Each row was made from one walk, in order. Every step used is in the known rows, and no mark comes twice. Write each row's walk.
Known rows
mano-nidup: [ 0.00 -0.05 -0.03  0.17  0.05 -0.02  0.04 -0.07  0.00  0.03  0.03 -0.09
  0.05  0.07 -0.07  0.00 -0.05 -0.01 -0.05 -0.19]
mema-bidunag-nidup-ranon-zakob: [-0.03 -0.17 -0.02 -0.01 -0.06 -0.19 -0.42 -0.12  0.34  0.01 -0.02  0.32
  0.24  0.07  0.01 -0.09 -0.12  0.13 -0.08 -0.12]
bidunag-nidup: [-0.08 -0.14 -0.01  0.08  0.02 -0.08 -0.14  0.07  0.13  0.00  0.03 -0.15
  0.10  0.11 -0.05 -0.05 -0.09  0.06  0.00 -0.16]
nidup-bidunag-mema: [-0.08 -0.11 -0.04  0.00 -0.10 -0.05 -0.12  0.03  0.09 -0.06  0.01  0.12
  0.04  0.12 -0.18 -0.06  0.03  0.12  0.05 -0.07]
zakob-ranon-mano-nidup-bidunag: [-0.09 -0.11 -0.09  0.06 -0.04 -0.05  0.07 -0.13 -0.07  0.01 -0.03 -0.22
  0.01  0.08 -0.09  0.08  0.01  0.08  0.01 -0.14]
mema-ranon: [-0.03  0.07  0.04  0.07  0.00  0.01  0.02  0.07 -0.02  0.00  0.02  0.06
  0.04  0.10 -0.11 -0.04 -0.04  0.07 -0.05 -0.20]
mano-nidup-bidunag: [-0.07 -0.12 -0.08  0.02 -0.03 -0.06  0.03 -0.12  0.09  0.03  0.03  0.01
  0.04  0.10 -0.08  0.02  0.01  0.04  0.00 -0.10]
mano-ranon-zakob: [ 0.06 -0.11 -0.02  0.03  0.06 -0.05 -0.11 -0.14  0.18  0.08  0.00  0.15
  0.07  0.07  0.11 -0.03 -0.02  0.08 -0.07 -0.08]
ranon-mano: [-0.04 -0.08 -0.01 -0.01 -0.01 -0.01 -0.02  0.14 -0.26 -0.01  0.00 -0.15
  0.09  0.05 -0.14 -0.04 -0.03  0.02  0.01 -0.23]
bidunag-nidup-ranon-zakob: [ 0.00 -0.14  0.00  0.04  0.01 -0.13 -0.33 -0.09  0.21  0.05  0.01  0.27
  0.22  0.07  0.04 -0.07 -0.04  0.09 -0.07 -0.09]
ranon-mema-bidunag-nidup: [-0.11 -0.21 -0.02  0.02 -0.10 -0.12 -0.18 -0.03  0.45 -0.04  0.00  0.17
  0.04  0.12 -0.06 -0.13 -0.14  0.07 -0.07 -0.10]
ranon-mema-bidunag-nidup-mano: [-0.10 -0.14  0.03  0.05 -0.06 -0.02 -0.13  0.01  0.19 -0.01 -0.06  0.12
  0.04  0.13 -0.12 -0.15 -0.15  0.08 -0.06 -0.27]
mema-bidunag-nidup-mano-ranon-zakob: [-0.01 -0.16  0.02  0.03  0.04 -0.07 -0.27 -0.16  0.14  0.08 -0.09  0.01
  0.16  0.10  0.05 -0.10 -0.15  0.21 -0.03 -0.31]
mano-nidup-ranon: [ 0.03  0.02 -0.02  0.21  0.07 -0.05 -0.08 -0.13  0.03  0.05  0.05 -0.04
  0.17  0.05 -0.10 -0.05 -0.03 -0.07 -0.09 -0.19]
bidunag-mema-ranon-mano-nidup: [ 0.00  0.13  0.01  0.14 -0.01  0.01  0.00 -0.09 -0.36 -0.04 -0.02 -0.12
  0.14  0.09 -0.37 -0.05 -0.06  0.16 -0.03 -0.44]
mema-bidunag: [-0.05 -0.10 -0.02  0.05 -0.04 -0.08 -0.10  0.08  0.12 -0.02 -0.01  0.02
  0.06  0.07 -0.07 -0.07 -0.10  0.04 -0.02 -0.12]
nidup-bidunag-mema-ranon: [-0.09  0.03 -0.01 -0.02 -0.10 -0.02 -0.08  0.00  0.05 -0.06  0.00  0.22
  0.05  0.15 -0.24 -0.05  0.03  0.20  0.02 -0.15]
bidunag-nidup-mano-ranon: [-0.03 -0.05  0.04  0.12  0.15  0.01 -0.12 -0.03 -0.03  0.08 -0.03 -0.40
  0.12  0.13 -0.03 -0.10 -0.10  0.08  0.02 -0.35]
zakob-ranon-mema: [-0.05 -0.08 -0.02  0.19 -0.04  0.00  0.09  0.02  0.34 -0.01  0.01  0.14
 -0.14  0.09  0.04 -0.06 -0.03  0.00 -0.10  0.04]
bidunag-mema: [-0.02 -0.03  0.00  0.15 -0.01 -0.02 -0.10  0.09  0.00 -0.05  0.02 -0.01
  0.06  0.08 -0.19 -0.09 -0.04  0.08  0.01 -0.14]

Which walk is each row?
[-0.05 -0.12 -0.02  0.03 -0.11 -0.06 -0.06 -0.01  0.33 -0.04  0.00  0.32
 -0.01  0.09 -0.06 -0.12 -0.09  0.00 -0.09 -0.06] | ranon-mema-bidunag
[-0.12 -0.20 -0.03  0.16 -0.10 -0.12 -0.13 -0.06  0.54 -0.05 -0.03  0.09
 -0.05  0.12  0.01 -0.09 -0.14  0.11 -0.09 -0.03] | zakob-ranon-mema-bidunag-nidup
[ 0.02 -0.05 -0.02  0.07  0.04 -0.01 -0.02 -0.12  0.30  0.03  0.04  0.07
  0.00  0.11  0.03 -0.12 -0.02 -0.04 -0.10 -0.08] | mano-ranon-mema
[ 0.07 -0.05 -0.03  0.14  0.04 -0.07 -0.15 -0.23  0.08  0.09  0.03  0.33
  0.17  0.03  0.00 -0.01 -0.02  0.02 -0.13 -0.13] | mano-nidup-ranon-zakob
[-0.04 -0.10 -0.01  0.08 -0.02 -0.07 -0.23 -0.07  0.37 -0.01  0.04  0.19
  0.12  0.11 -0.05 -0.15 -0.04 -0.02 -0.10 -0.07] | bidunag-nidup-ranon-mema
[-0.07 -0.11 -0.01  0.08 -0.01 -0.16 -0.36 -0.02  0.29 -0.02  0.00 -0.02
  0.24  0.09 -0.07 -0.12 -0.13  0.06 -0.03 -0.18] | mema-bidunag-nidup-ranon
[-0.08  0.01 -0.04 -0.08 -0.06 -0.02  0.06 -0.14 -0.22  0.01 -0.02  0.00
  0.11  0.11 -0.22  0.02  0.01  0.12 -0.02 -0.31] | mema-ranon-mano-nidup-bidunag
[-0.11 -0.18 -0.01  0.05 -0.04 -0.14 -0.23  0.04  0.23 -0.03 -0.01 -0.10
  0.13  0.11 -0.06 -0.07 -0.16  0.11  0.00 -0.16] | mema-bidunag-nidup
[ 0.00 -0.03 -0.04  0.15 -0.04 -0.09 -0.14 -0.23  0.34  0.00  0.02  0.31
  0.13  0.07 -0.10 -0.12 -0.08 -0.06 -0.16 -0.13] | mano-nidup-ranon-mema-bidunag
[ 0.02  0.04  0.04  0.06 -0.06 -0.01 -0.11 -0.04  0.02 -0.02 -0.02  0.45
  0.05  0.09 -0.15 -0.06 -0.03  0.24 -0.08 -0.16] | bidunag-mema-ranon-zakob
[ 0.00  0.01 -0.01  0.02  0.01 -0.04 -0.16  0.07 -0.23  0.00  0.01 -0.07
  0.21  0.04 -0.15 -0.09 -0.01 -0.04 -0.02 -0.23] | nidup-ranon-mano
[-0.04  0.08  0.03 -0.03 -0.02  0.01  0.01  0.11 -0.31 -0.01 -0.02 -0.04
  0.10  0.08 -0.19 -0.04 -0.04  0.09 -0.02 -0.33] | mema-ranon-mano
[-0.02  0.11  0.05  0.13 -0.03  0.01 -0.05  0.05 -0.04 -0.06  0.00  0.07
  0.06  0.11 -0.25 -0.08 -0.04  0.15 -0.03 -0.24] | bidunag-mema-ranon
[-0.06 -0.05 -0.03  0.14  0.00 -0.01  0.03  0.11 -0.16 -0.02 -0.03 -0.23
  0.00  0.05 -0.06  0.00 -0.04  0.06  0.00 -0.16] | zakob-ranon-mano
[-0.13 -0.12  0.02  0.20 -0.06 -0.02 -0.07 -0.01  0.30 -0.02 -0.09  0.03
 -0.06  0.13 -0.03 -0.11 -0.16  0.13 -0.06 -0.21] | zakob-ranon-mema-bidunag-nidup-mano
[-0.08 -0.11 -0.03 -0.01 -0.03 -0.16 -0.37  0.00 -0.02 -0.04 -0.03 -0.13
  0.31  0.07 -0.18 -0.12 -0.12  0.06 -0.01 -0.30] | mema-bidunag-nidup-ranon-mano
[-0.10 -0.12  0.04  0.09 -0.01 -0.04 -0.16  0.07 -0.01  0.01 -0.07 -0.14
  0.11  0.11 -0.12 -0.11 -0.17  0.12  0.02 -0.32] | mema-bidunag-nidup-mano
[-0.04 -0.03  0.00 -0.08 -0.14 -0.04 -0.15 -0.09  0.13 -0.03 -0.03  0.55
  0.05  0.13 -0.16 -0.03  0.04  0.27 -0.04 -0.08] | nidup-bidunag-mema-ranon-zakob
[-0.09  0.03 -0.01 -0.10 -0.12 -0.01 -0.07  0.02 -0.23 -0.08 -0.03  0.06
  0.12  0.13 -0.33 -0.06  0.03  0.21  0.04 -0.27] | nidup-bidunag-mema-ranon-mano
